Each row was made from one walk, in order. Every step used is in the known rows, and no mark comes twice. Write each row's walk.
(in the rows, 128 means zero)
Known rows
fosane bopot zugal: [119 127 135 165 117 132 231 131 128 123 108 117 125  86 119 148 144 139
 130 134 122 141 139 127 155 138 152 149 131 121  85  64 139 148 137 124
 141]
fosane gules pekos bopot doso suvuvu: [132 150 135 165 143 130 211 137 116  71 115  95 143  72 108 156 113  95
 130 183  95 152 160 152 116 153 211 193 126 142  90  79 137 155 142 115
 132]
suvuvu vogo rodad bovu: [140  81 120 133 126 133 150 108 121  88 142 128 124 146 129 111 115  98
 129 105  98 137 170 130 123 117  53 130 106 156 122  53 133 150 123 141
 124]
suvuvu vogo gules pekos: [140 125 138 132 138 131 135  99 150  70 128 121 150 129 124 142 127 139
 128 158  99 137  92 145 125 147 223 162 126 156 102 148 126 149 124 133
 126]
pekos bopot fosane gules vogo: [135 165 153 123 145 157 135 129 107 118 113 126 122 116 116 113 141 117
 126 164 138 156 149 128 108 146 159 127 117 177 118  79 124  91 133 119
 116]
fosane gules pekos bopot zugal suvuvu: [125 148 146 187 141 146 227 143 117  68  97  96 146  61 107 175 127 101
 125 170  86 151 160 147 118 151 210 185 117 116  91  50 145 169 144 122
 131]
suvuvu doso bopot fosane gules vogo: [121 161 133 107 140 161  69 159 109 187 116 122 122  32 119 158 133  68
 128 157 142 145 122 152 132 143 123  91 111 158 134 151 120  86 161 111
 122]
fosane bopot zugal suvuvu: [126 124 133 165 117 138 232 148 121 127 109 108 126  61 108 188 153 128
 132 137 118 142 140 144 162 140 162 143 127  80  81  54 147 178 130 125
 141]
rodad bovu dizus: [126 129 113 135 137 130 137 102 118 151 125 124 118 166 130 100  95 142
 158 112  83 130 182 119 127 124  61 124  98 141 141  72 139 144 132 134
 130]
bovu dizus vogo gules fosane: [129 100 118 119 153 130 166  81 108 146  83 124 120 171 145 162 152 165
 190 152 100 120 137 124 135 136 118 127 107 151 107 113 118 171 143 137
 124]
rodad vogo: [128  93 125 129 132 120 138 116 129 137 125 133 118 133 146 117 151 131
 133 121  94 133 132 138 122 127 109 137 131 120 127 146 131 155 127 135
 131]
pekos gules fosane bopot zugal suvuvu: [128 124 140 162 130 146 199 140 101  82  97 103 120  78 104 205 159 131
 134 142 122 149 184 151 174 135 193 157 108 107  44  56 138 180 154 120
 135]
bopot pekos gules: [136 128 130 154 134 146  77 114 113 100 130 128 142 132 141 135 120 116
 124 127 125 146 164 134 141 127 133 144 114 148 123  92 132  94 138 117
 140]
fosane bopot zugal suvuvu vogo gules pekos: [138 120 141 168 123 141 245 124 145  69 110 100 150  61 106 199 147 137
 134 166  90 151 103 158 159 160 252 178 125 107  52  76 144 203 126 129
 138]
bopot zugal: [119 125 127 152 126 129 184 134 128 127 122 119 123  83 122 154 123 136
 126 128 125 135 135 130 133 133 139 128 128 120 132 102 135 153 133 130
 133]
gules fosane: [130 127 129 120 139 129 123 130 121 112 118 121 121 129 128 138 138 135
 138 141 132 134 141 133 132 129 146 136 117 142  89 129 117 129 141 124
 126]
vogo gules pekos bopot doso suvuvu: [128 157 127 142 135 136 228 117 133  77 125 104 144  90 124 177 111 133
 130 174 104 136 114 150 131 154 245 188 131 121  90 109 135 177 141 110
 128]
doso suvuvu vogo gules fosane bopot: [145 117 132 118 133 118 184 116 137  76 125 112 125 109 100 177 165 129
 151 178 138 142 113 155 152 154 229 158 121 143  35 143 126 154 129  95
 124]
dizus vogo gules pekos: [132 109 128 138 147 139 165  92 127 133  88 122 157 157 149 144 141 146
 146 154  96 119  98 122 132 144 173 148 134 139 116 114 123 174 130 130
 132]
zugal bopot fosane gules: [127 121 142 108 145 142 122 133 116 148 111 123 120  99 110 145 146 103
 138 160 114 132 135 127 135 149 130 125 113 163 141 103 126  96 142 125
 131]
rodad vogo gules fosane: [129  94 122 111 151 130 136  96 130 121 106 131 113 142 145 144 172 157
 157 155  99 130 102 137 126 138 182 141 130 137  91 153 119 171 140 137
 123]
rodad bovu: [128 125 118 128 135 130 137 110 126 141 120 128 125 150 126  97 110 128
 135 116 113 131 150 120 125 128 102 128 118 140 129  66 134 136 129 126
 125]
dizus bovu: [129 129 114 133 131 124 158 119 129 151 108 132 122 125 130 144 112 164
 144 123 128 120 145 130 127 126  79 126 116 128 139 161 122 128 127 126
 130]
vogo rodad: [128  99 124 132 126 139 128 125 114 113 135 132 128 135 132 148 133 102
 126 120 117 125 148 120 132 113  71 124 124 133 130  92 126 134 130 136
 126]
pekos gules: [129 131 131 132 134 136  93 116 115  99 125 128 131 141 123 134 123 122
 118 117 125 132 161 133 134 125 147 136 122 140 128 110 131 131 137 127
 127]
vogo gules: [128 130 129 117 137 135 129 100 139 131 124 128 130 138 131 142 140 151
 140 147 130 123  89 124 125 139 185 123 137 139 126 128 125 142 128 133
 123]
pekos gules fosane bopot zugal suvuvu doso: [119 128 126 161 136 145 189 161 102  71  82  99 123  12 108 221 162 105
 133 140 125 147 181 178 182 141 177 151 106  90  46  76 141 165 174 102
 139]
vogo gules fosane bopot: [129 132 135 125 140 137 175 103 132 106  98 125 123 135 121 151 171 162
 155 167 134 133 103 130 154 145 212 152 133 147  46  92 122 135 144 126
 123]
bopot fosane gules vogo rodad: [135 122 145 118 142 162  88 135  94 145 120 132 120 120 121 141 142  89
 130 154 130 152 158 116 126 132  89  96 114 184 135  74 115 107 130 128
 123]
bovu dizus: [123 131 124 133 128 125 124 118 120 140 128 130 119 138 129 134 119 138
 154 124 102 128 160 128 132 126  89 127 106 129 140 126 133 135 129 135
 129]
bovu dizus vogo gules pekos bopot: [132 134 127 154 143 140 218  75 119 102  90 122 149 176 147 136 125 157
 165 151  66 119 138 127 121 143 153 175 110 147 109  87 133 172 137 134
 122]
suvuvu vogo gules fosane bopot pekos: [146 115 138 142 138 140 164 101 139  69 119 120 134 118 129 151 170 142
 157 174 128 157 109 149 155 153 215 172 114 166  32  92 126 103 134 119
 134]
suvuvu doso bopot fosane: [118 140 122  91 127 140  91 159 123 156 130 121 123  39 136 155 121  87
 124 131 125 132 113 156 148 128 111 121 107 121 130 175 125  95 152 106
 134]

Write each row's walk
[129  98 124 121 141 127 144  93 138 140 120 137 120 138 148 133 159 153
 145 140  97 125  95 133 120 140 166 135 140 122 129 145 127 172 127 141
 127]	rodad vogo gules
[122 128 129 148 118 132 228 127 126 118 113 117 122  91 127 141 144 141
 132 136 123 139 137 141 154 137 142 154 136 121  84  63 133 147 140 151
 140]	fosane bopot doso
[134  73 119 135 128 140 167 112  99 138 106 131 135 151 151 151 145 100
 137 115 111 118 155 117 133 114  32 120 127 137 135  80 121 165 131 140
 130]	dizus vogo rodad
[128  99 107 137 138 127 175  87 103 170  93 129 123 181 145  99 110 146
 172 107  79 123 183 115 127 126  19 117  99 142 148  52 139 174 129 136
 130]	rodad bovu dizus vogo
[130 159 139 146 141 142 176  96 140  67 116 123 151 147 129 131 123 147
 128 160 100 128 104 132 119 141 229 184 129 144  92  99 131 139 136 122
 117]	vogo gules pekos bopot
[130 127 133 123 146 130  95 119 108  85 114 121 123 148 124 146 137 128
 133 134 131 136 174 138 140 126 157 143 114 157  90 121 120 130 150 125
 122]	pekos gules fosane
[137 142 150 127 138 163 137 125  92 104 114 129 122 124 121 131 144  90
 120 154 128 153 168 121 112 131 108 125 111 183 118  45 121 103 136 125
 114]	pekos bopot fosane gules vogo rodad
[132 101 120 121 138 136 173  90 124 152  97 129 135 151 145 144 156 152
 154 141 122 114  90 121 126 138 142 119 141 133 130 119 123 172 124 138
 123]	dizus vogo gules
[130 133 143 154 151 139 115 125 124 107 104 116 148 124 118 122 123 101
 133 167  96 142 142 128 118 148 175 156 126 161 114 110 126 123 137 127
 131]	fosane gules pekos
[136 130 134 140 143 146 150 100 129 102  96 122 136 132 135 150 165 153
 159 176 131 147 108 131 161 147 206 163 123 150  40  76 123  95 143 113
 139]	vogo gules fosane bopot pekos
[139 131 139 176 121 173 106 110  92 113 128 136 140 152 138 159 145  96
 122 122 134 155 197 127 165 119  94 126 114 161  85  21 129  94 147 118
 133]	fosane bopot pekos gules vogo rodad
[135 108 135 164 108 129 243 149 132  89 128 105 127  45 103 188 151 122
 127 136 116 152 141 160 155 145 167 151 120  94  73  75 149 182 125 131
 140]	fosane bopot zugal suvuvu vogo
[128 105 107 127 145 136 179  67 113 175  94 126 124 192 147 116 122 163
 187 124  78 116 144 108 128 137  75 117 109 147 148  51 135 181 129 141
 126]	rodad bovu dizus vogo gules
[134 107 130 129 132 131 234 101 139  69 111 108 120  87 121 169 170 160
 153 167 127 148 112 161 155 157 224 162 130 154  35  91 124 161 145 154
 127]	suvuvu vogo gules fosane bopot doso
[145 114 124 123 120 110 142 147 132  99 160 116 127 100 110 158 124 101
 126 139 131 139 134 156 125 138 150 136 118 126 119 180 135 148 115  97
 130]	doso suvuvu vogo
[129 113 122 142 146 139 165  82 118 142  88 127 149 171 151 147 127 152
 174 151  69 119 126 120 134 142 133 147 111 144 127 109 126 182 134 138
 134]	bovu dizus vogo gules pekos
[132  68 110 136 132 138 180  94  98 151 103 129 131 174 150 115 127 103
 146  99  91 119 174 108 127 113   4 118 115 145 138  20 129 178 129 139
 129]	dizus vogo rodad bovu
[128 128 128 108 149 134 127 104 129 113 111 123 121 142 127 154 151 160
 152 160 133 128  98 128 133 141 199 135 128 149  91 122 117 139 139 127
 122]	vogo gules fosane
[131 120 143 108 148 138 109 131 117 126 111 119 122 112 117 117 138 110
 136 164 118 149 132 127 121 143 144 138 117 162 129 105 122  99 122 125
 134]	bopot fosane gules
[122 126 140 162 136 136 192 126 108  76  94 112 119 100 108 167 151 137
 131 139 126 148 188 137 166 135 180 159 114 145  47  49 132 149 158 123
 133]	pekos gules fosane bopot zugal
[134 155 149 125 134 141 161 130 125  67 113 121 144 126 132 112 113 128
 114 149  94 146 142 132 127 134 181 185 108 148  91  94 128 113 130 110
 132]	gules pekos bopot fosane
[130 105 123 132 144 136 212  83 110 139  66 123 123 170 139 158 173 169
 191 159 101 124 141 122 155 144 131 145 110 148  60  76 123 169 145 133
 126]	bovu dizus vogo gules fosane bopot
[105 140 113 146 123 134 158 160 130 155 123 115 127   7 131 187 121  91
 123 121 125 127 118 158 147 130 117 113 121 101 134 144 138 143 167 117
 135]	suvuvu doso bopot zugal
[140 111 137 181 120 147 247 141 120  22 132 100 147  64 120 197 122  84
 110 135  78 153 177 161 131 130 147 182 102 112  82  51 146 193 133 133
 132]	gules pekos bopot zugal suvuvu vogo rodad
[132 127 131 141 144 145  82 121 106 109 116 124 133 128 135 178 140 113
 135 135 124 136 181 145 159 128 131 141  99 154 101  93 127  89 170 113
 138]	zugal bopot pekos gules fosane
[145 113 126 103 143 123 139 118 134  80 138 115 123 111 105 182 146 132
 146 172 135 137 107 154 130 147 213 139 120 146  79 186 120 160 128  98
 118]	doso suvuvu vogo gules fosane
[128 146 149 117 150 146  89 134 120 140 118 118 140 105 123 136 117  88
 130 170  94 148 123 127 132 140 173 157 109 172 114 137 121 105 134 124
 138]	doso bopot fosane gules pekos
[140 110 123 142 109 117 237 143 129  90 142 106 124  62 102 168 143 111
 132 148 124 153 142 168 152 147 162 159 126 118  72 117 139 165 125 118
 138]	fosane bopot doso suvuvu vogo
[133 101 129 126 143 136 213  89 116 125  68 122 131 158 137 151 189 161
 170 162 124 124 110 125 153 146 171 149 133 148  51  78 119 163 144 129
 126]	dizus vogo gules fosane bopot
[127 126 115 131 124 124 178 146 119 137 139 111 122  73 118 173 117 113
 132 143 129 137 143 147 139 136 147 133 130 107 127 134 133 163 131 117
 140]	bopot doso suvuvu
[131 141 124 143 125 140  97 127 127 162 145 130 140 112 148 150 116 102
 131 130 129 137 113 134 140 121 114 135 116 135 125 135 131  91 136 121
 138]	doso bopot pekos
[127 124 133  95 128 135 125 133 121 152 125 129 122 111 127 150 136 121
 131 131 117 125 129 130 147 136 107 121 111 134 140 127 127 105 137 117
 130]	zugal bopot fosane
[130  99 132 124 143 133 184  90 132 114  94 128 116 144 138 139 192 159
 158 161  99 135 109 136 149 143 190 160 133 137  45 111 125 166 141 134
 126]	rodad vogo gules fosane bopot
[135  97 130 141 145 140 166  87 129 114  93 130 125 141 153 140 187 156
 162 168  98 150 113 139 154 146 190 170 124 143  42  92 126 125 142 122
 143]	rodad vogo gules fosane bopot pekos
[141 137 131 158 123 122 234 141 131  37 145 101 144  66 115 160 104 102
 114 156 100 152 158 173 124 146 202 196 114 131  79 120 141 168 134 112
 133]	gules pekos bopot doso suvuvu vogo
[139 155 143 173 129 160 103 113 105 127 120 132 141 139 128 141 143 127
 125 132 145 157 173 133 160 131 149 130 119 156  85  56 135  88 145 112
 136]	fosane bopot pekos gules vogo
[132 129 130 136 120 152 115 127 105 148 140 138 125 138 135 154 132 104
 120 118 140 131 156 118 130 115  66  91 125 143 136  96 122 135 136 132
 118]	gules vogo rodad
[131 124 123 135 121 135 189 126 141 129 148 106 126  44 114 223 140 117
 137 145 122 133  77 161 142 143 201 129 123  97 119 138 143 200 127 144
 127]	doso bopot zugal suvuvu vogo gules
[136 131 139 167 131 146 123 112 114  92 120 126 141 139 129 131 140 119
 128 132 124 151 170 134 163 131 151 162 117 142  81  59 137  89 140 114
 144]	fosane bopot pekos gules
[127 158 130 106 137 165  74 174 103 192 118 111 118  12 111 195 140  61
 129 159 139 146 120 168 142 144 137  87 107 119 132 145 127 112 154 107
 127]	zugal suvuvu doso bopot fosane gules vogo
[141  84 128 130 121 131 140 121 124  74 149 128 129 122 127 145 133  88
 119 118 115 135 148 140 125 119  82 132 117 145 121 111 127 141 124 140
 125]	suvuvu vogo rodad
[132 125 133 141 128 162  81 115  92 120 138 139 128 157 132 161 131 103
 113 109 137 133 187 123 134 109  83  97 120 154 135  78 124 137 144 133
 115]	pekos gules vogo rodad
[138 131 123 131 124 122 243 114 139  60 151 107 126  76 114 178 131 129
 131 161 126 140 110 169 121 152 224 167 130 128  98 130 139 175 127 122
 123]	pekos bopot doso suvuvu vogo gules
